What can hang from each mark
duzo: fevuf kaba
venikov: musu sivubo
rotog: gosul kaba
fevuf: rotog sivubo
musu: fevuf
kaba: musu sivubo
sivubo: venikov

Every row comes from one small tree of marks. The marks that hang from a mark follow it in brackets, in alphabetical order. Every link used is in the known rows. Which tree was each row made from?
In the rows, zero is written as 128.
Known rows
musu[fevuf[rotog]]: [131 124 104 115 171 140 157  84 124 104 104 110 151 133 106 118 121]
fevuf[rotog[kaba]]: [129 120 120  98 155 129 157  72 117 150 113 121 159 126  90  94 148]
sivubo[venikov[musu]]: [137 119 156  92 188 146 153  85 115 117 121  60 152 105 124 123 133]
kaba[musu[fevuf[rotog]] sivubo[venikov]]: [ 79 114 117 106 134 158 133  89 130 107 130  79 168 131 104 131  59]
kaba[musu[fevuf[rotog]] sivubo]: [ 67 111 105 118 133 151 147  87 129  98 121  91 156 130  99 130  67]
duzo[fevuf kaba[musu]]: [ 97 122 108  87 178 157 146  70 111  89 131 108 135 119 123  88 124]
musu[fevuf[sivubo]]: [108 133 102 126 179 149 145  84 126  98 123 112 139 135 128 123 160]
musu[fevuf]: [122 125 102 118 163 144 170  87 119  95 110  92 135 129 122 132 142]
venikov[musu[fevuf[rotog[gosul kaba]]] sivubo]: [157 123 111 127 163 147 154  92 107 110 118 108 119 112  68 136 131]
duzo[kaba[musu[fevuf] sivubo[venikov]]]: [ 65 118 111  98 135 164 139  89 118  85 137  73 154 122 121 128  85]
duzo[kaba]: [111 126 123  92 185 146 161  76 112 100 123  94 150 120 121 101 155]
rotog[gosul kaba[musu]]: [ 98 114 132 110 165 130 178  62 104 154 147 109 144 109  86 114 156]
rotog[kaba[musu[fevuf] sivubo]]: [ 63 113  94 119  90 144 160  87 116 121 125  95 136 123 101 136 110]
sivubo[venikov[musu[fevuf[rotog[gosul kaba]]]]]: [143 123 138 105 180 141 147  83 105 137 123  97 146 109  90 124 130]
musu[fevuf[rotog sivubo[venikov]]]: [127 132 116 112 189 153 119  83 132 114 124 119 165 142 115 109 132]
musu[fevuf[sivubo[venikov]]]: [116 134 114 115 181 155 132  86 128 105 130 101 150 136 132 123 152]
musu[fevuf[rotog[gosul kaba] sivubo[venikov]]]: [126 135 116 115 188 144 126  73 116 147 143 139 158 136  91 108 159]
musu[fevuf[rotog[gosul kaba] sivubo]]: [116 133 105 126 188 138 138  72 114 139 134 149 147 135  87 106 166]
rotog[gosul kaba[musu[fevuf] sivubo[venikov]]]: [ 71 117 117 113 130 147 155  78 104 143 156  91 147 118  87 139 120]

Write each row's tree
[144 121 129 102 151 144 143  92 115 127 108  91 147 113 104 122 118] -> sivubo[venikov[musu[fevuf[rotog[kaba]]]]]
[ 87 112 129  92 122 143 138  75 123 152 131  98 174 124  87 106  95] -> fevuf[rotog[kaba[musu sivubo[venikov]]]]
[132 127 164 102 252 147 120  68 117 142 148 111 173 116  97  97 146] -> fevuf[rotog[gosul] sivubo[venikov[musu]]]
[ 88 123 111 128 164 138 159  69 110 139 148 130 135 120  93 122 160] -> rotog[gosul kaba[musu[fevuf[sivubo]]]]
[119 133 114 126 220 144 138  72 120 118 135 136 154 137  98 109 152] -> musu[fevuf[rotog[gosul] sivubo]]
[ 96 121 126 109 151 144 154  85  93 140 146  83 139 111  88 139 143] -> rotog[gosul kaba[sivubo[venikov[musu[fevuf]]]]]
[160 122 111 123 162 155 149 102 123  80 102  89 125 116  91 140 106] -> venikov[musu[fevuf[rotog]] sivubo]
[ 69 112 112 122 161 149 152  78 120 109 138  97 156 126  87 132  80] -> kaba[musu[fevuf[rotog[gosul]]] sivubo]
[160 123 119 127 191 153 154  93 112  90 118  95 124 113  77 140 119] -> venikov[musu[fevuf[rotog[gosul]]] sivubo]
[117 132  96 122 155 140 132  80 124 128 117 144 148 140 101 105 152] -> musu[fevuf[rotog[kaba] sivubo]]
[ 98 126 118 101 177 159 120  79 130  95 131 116 162 129 119 100 101] -> duzo[kaba[musu[fevuf[rotog sivubo[venikov]]]]]
[ 81 121 122 106 159 135 169  67  94 156 151 101 147 120  83 120 170] -> rotog[gosul kaba[sivubo]]
[ 99 119 108 106 162 149 151  82 124  87 114 110 151 123 108 107  94] -> duzo[kaba[musu[fevuf[rotog]]]]
[139 122 135 103 173 150 153  95 116 101 114  65 140 111 126 137 123] -> sivubo[venikov[musu[fevuf]]]
[ 97 118 116  98 134 135 149  76 114 149 121 111 164 130  85 102 132] -> fevuf[rotog[kaba[sivubo]]]
[ 96 122 134 114 196 133 136  56 118 162 151 147 166 124  79  88 152] -> fevuf[rotog[gosul kaba[musu]] sivubo]
